Each row comes from the steps of one path. Every step used is in the known rows, and no mark comes twice. Write the path behind each row, first mark first.
Known rows
Q V H C: [-0.91 -1.05  1.90 -0.96  0.84 -1.09  0.27 -1.64 -0.39 -0.18 -0.96  0.07
  1.04 -0.17 -1.00 -0.73  3.02  2.19  1.60]
H C L: [-1.04  0.34  1.68  0.95 -0.15  0.30 -0.17  0.48 -0.60  1.04 -1.29 -3.24
  0.39 -0.87  0.18 -0.41  0.74  1.74  2.89]
L V Q: [-1.27 -0.72  0.59  0.04  0.23 -1.33  0.55 -0.01 -0.04  0.96  2.08 -0.96
  0.42  0.72 -0.10 -0.24  1.70 -0.30 -0.29]
Q C: [-0.10  2.23  0.76 -0.27 -0.27 -0.21  0.38  0.19  0.09 -0.75 -1.51  0.88
  0.32  0.61  0.15 -0.33  1.19  1.01 -0.14]
T C: [-0.12 -0.22  1.08 -0.26  0.23  0.26  0.32  0.26 -0.13  0.18 -0.20 -0.90
 -0.25  0.07 -0.31 -0.10  0.53 -0.65  1.93]
Q C H V: [-1.77  0.13  0.42 -1.57  0.25 -0.31  0.87  0.29  2.05  0.23 -0.62 -0.94
  0.24  0.89 -0.62  0.78  2.51  1.60  0.28]
T C L: [-0.77  0.37  1.77  0.74  0.09  0.67  0.19  0.78  0.19  0.76 -1.05 -2.31
  0.19 -0.37  0.33 -0.36 -0.56  0.21  3.19]
L V E C: [-1.14 -0.62  1.14 -0.36 -0.03  0.40 -0.84 -2.36 -0.33  0.51  2.09 -2.39
  1.04 -0.33 -0.65 -2.98  3.05 -1.40  1.92]
Q V: [-0.14  0.67  0.50 -0.28 -0.21 -0.88  0.08  0.38 -0.43 -0.67 -0.72  1.44
  0.41  0.50  0.22 -0.35  0.19  1.67 -0.11]
H C: [-0.40 -0.35  0.98 -0.02  0.03 -0.11 -0.03 -0.05 -0.94  0.44 -0.37 -1.83
 -0.05 -0.45 -0.39 -0.07  1.85  0.85  1.61]
E C H V L: [-3.22 -1.27 -0.02 -0.31  0.26  0.16 -0.98 -1.00  0.92  0.75  1.15 -4.81
  0.41  0.23 -0.79 -0.56  2.18  1.05  2.74]
Q C L: [-0.73  2.78  1.47  0.72 -0.42  0.21  0.22  0.75  0.44 -0.15 -2.38 -0.55
  0.75  0.19  0.73 -0.59  0.07  1.88  1.07]
L V E C T: [-1.19 -0.94 -0.74 -0.45  0.10  0.02 -0.71 -3.20  0.11 -0.55  2.28 -2.26
  1.15  0.18  0.51 -2.47  1.97 -1.84  2.23]
L V: [-0.67 -0.47  0.59 -0.27 -0.25 -0.11 -0.18 -0.05 -0.18  0.67  1.97  0.49
  0.41  0.07 -0.44 -0.77  1.14 -1.06  0.30]
V E: [-0.07  0.76  0.56 -0.22  0.32  0.48 -0.05 -0.98  0.69 -0.58 -0.67 -1.63
  0.39  0.06 -0.60 -0.99  0.57 -0.37  0.26]
V Q: [-0.60 -0.16 -0.02  0.34  0.45 -1.20  0.72  0.07  0.19  0.24  0.13 -1.47
  0.02  0.71  0.36  0.55  0.57  0.79 -0.60]
Q V E: [-0.22  1.54  1.07 -0.53  0.14 -0.42  0.02 -0.57  0.28 -1.26 -1.37 -0.19
  0.84  0.51 -0.36 -1.30  0.78  1.35  0.15]
Q C T: [-0.15  1.88 -1.11 -0.41 -0.11 -0.55  0.50 -0.62  0.59 -1.86 -1.26  0.97
  0.42  1.14  1.28  0.16  0.07  0.56  0.17]
H V: [-0.83 -0.35 -0.48 -0.05  0.13 -0.34  0.43  0.46  0.51  0.71  1.39 -1.40
  0.34  0.28 -0.43  1.54  0.83  1.04  0.75]
E C T: [-0.43 -1.28 -1.86  0.10  0.06 -0.33 -0.45 -2.11 -0.43 -0.74  1.00 -1.07
  0.36  0.11  1.56 -0.78  0.23 -0.37  1.67]
L V Q C: [-1.35  1.46  1.41 -0.25 -0.03 -1.52  0.92  0.18  0.09  0.23  0.59 -0.11
  0.76  1.35  0.03 -0.59  2.82  0.69 -0.40]

Which path is each row?
[-1.56  1.36 -1.56 -0.09  0.51 -2.10  1.64  0.02  1.23 -0.88  0.26 -1.81
  0.79  2.07  1.22  2.29  1.42  2.39  0.35]	H V Q C T
[-1.51  1.66  0.32 -0.02  0.36 -1.77  1.54  0.77  0.75  0.21  0.05 -1.92
  0.69  1.55  0.09  1.78  2.57  2.80  0.07]	H V Q C
[-0.44 -0.65 -0.87 -0.11  0.16 -0.46  0.10 -0.81 -0.47 -0.69 -0.18 -1.67
  0.05  0.05  0.74  0.39  0.72  0.42  1.94]	H C T
[-1.69 -2.10 -0.42 -1.28  0.49 -0.12  0.48  0.09  1.94  0.96  0.87 -1.81
 -0.06  0.29 -0.76  1.10  1.34  0.57  0.44]	C H V
[-2.05 -2.26  1.70  0.26  0.51  0.22 -0.71 -2.76  0.17  1.78  1.99 -1.68
  1.75 -0.97 -0.27 -2.66  2.35 -0.51  3.00]	E C L V H
[-0.63  0.51  1.01 -0.35  0.02 -0.40 -0.57 -1.90 -0.57 -0.93 -0.60 -1.42
  1.10  0.12  0.02 -2.53  2.10  1.33  1.54]	Q V E C
[-1.01 -0.34  0.68  1.22 -0.26  0.43 -0.75 -0.79 -0.51  0.95 -0.09 -2.55
  0.72 -0.83  1.02 -1.54  0.26  0.93  2.65]	E C L
[-1.98 -2.40  1.20 -1.58  0.34  0.60 -0.79 -2.69  1.06  0.77  1.54 -2.79
  0.66 -0.32 -1.00 -3.47  3.60 -1.81  1.58]	L V E C H
[-1.36 -0.78 -1.79 -0.24  0.50 -0.18 -0.11 -2.56  0.78 -0.60  1.73 -4.12
  1.09  0.42  0.54 -0.13  1.64  0.32  2.72]	H V E C T
[-0.95 -2.04  1.18 -1.49  0.61  0.52  0.37 -0.09  1.29  0.45 -0.77 -1.34
 -0.66  0.10 -0.66 -0.51  1.09 -1.11  1.60]	T C H
[-0.92  0.53  0.09 -0.34  0.46  0.15  0.37 -0.45  1.20  0.14  0.74 -3.02
  0.73  0.32 -0.99  0.57  1.44  0.73  0.99]	H V E
[-1.30  2.64  1.47  1.04  0.04 -1.01  0.98  0.82  0.59  0.05 -2.26 -1.94
  0.79  0.88  1.15 -0.07  0.62  2.67  0.53]	V Q C L
[-1.93  0.17  0.77  0.87  0.17  0.57 -0.37 -1.27  0.69  1.07  0.61 -5.64
  1.46 -0.48  0.01 -0.96  1.66  1.62  3.66]	H V E C L
[-2.62 -3.29 -0.42 -0.76  0.89 -1.29  0.62 -1.13  1.26  1.54  1.75 -4.48
  0.23  0.56  0.05  0.39  3.24  1.40  1.20]	E C H V Q
[-1.44 -0.07  2.31  0.46 -0.16  0.57 -0.02  0.74  0.00  1.52  0.86 -1.92
  0.59 -0.32 -0.16 -1.18  0.52 -0.83  3.45]	T C L V
[-1.69 -0.86  1.29  0.89 -0.52  0.29 -0.93 -0.91 -0.74  1.67  1.82 -2.17
  1.09 -0.81  0.55 -2.32  1.42 -0.17  2.92]	E C L V
[-0.80 -2.10 -0.47 -0.75  1.18 -0.56  0.33 -2.70  0.42 -0.61 -0.03 -1.16
  0.70 -0.16 -0.14  0.05  1.72  0.12  2.01]	V H C T
[-1.91 -0.05  1.29  1.01  0.02 -0.93  0.40  0.56  0.27  1.54  1.22 -2.43
  0.87  0.32  0.52 -0.49  0.63  0.54  0.95]	C L V Q
[-1.57 -0.44  2.62  0.06  0.67 -0.66  0.13 -1.00 -0.09  0.38 -1.83 -1.35
  1.51 -0.58 -0.40 -1.03  1.88  3.12  2.88]	Q V H C L
[-1.19 -2.74  0.08 -1.02  0.28  0.26 -0.54 -1.73  0.56  0.60  0.23 -1.66
 -0.13 -0.38  0.08 -1.71  1.86 -0.42  1.04]	E C H
[-1.40  2.37  2.09  0.43 -0.66  0.08  0.05  0.63  0.25  0.54 -0.42 -0.11
  1.18  0.22  0.28 -1.36  1.19  0.82  1.40]	Q C L V
[-2.24 -2.36 -0.40 -0.94  0.97 -1.33  1.17  0.20  2.10  1.17  0.98 -3.25
 -0.04  0.97 -0.38  1.65  1.90  1.36 -0.13]	C H V Q
[-1.25  1.25  1.73  0.66 -0.11  0.02 -0.72 -1.34 -0.27 -0.32 -1.48 -2.85
  1.53 -0.28  0.65 -2.84  1.02  2.24  2.79]	Q V E C L
[-1.87  0.98  0.94 -1.86  0.56  0.18  0.78 -0.64  2.72 -0.33 -1.32 -2.58
  0.65  0.94 -1.24 -0.18  3.06  1.26  0.53]	Q C H V E
[-1.45 -2.29  2.02 -0.94  0.77 -0.30  0.02 -2.03 -0.22  1.21  1.70 -0.89
  1.01 -0.61 -1.75 -1.24  3.96 -0.54  2.03]	L V H C
[-1.10  0.44  1.21  0.93  0.04  0.90 -0.79 -1.73  0.13  0.37 -0.78 -4.26
  1.11 -0.78  0.42 -2.48  0.85  0.61  2.89]	V E C L
[-1.38  0.95  1.81  0.45 -0.11  0.76 -0.39 -0.49  0.84  0.74  0.44 -2.66
  1.26 -0.34 -0.47 -2.00  0.62 -0.49  1.77]	C L V E
[-2.97 -0.48  1.05 -0.77  0.61  0.43 -0.09  0.58  1.66  0.55  0.09 -4.48
 -0.13  0.68 -1.49  0.61  1.37  0.35  3.29]	T C H V L
[-1.81  0.64  2.80  0.41 -0.10  0.67 -0.42 -0.54 -0.08  1.18  0.03 -4.44
  1.19 -0.78 -0.91 -2.14  2.51  0.34  3.43]	H C L V E
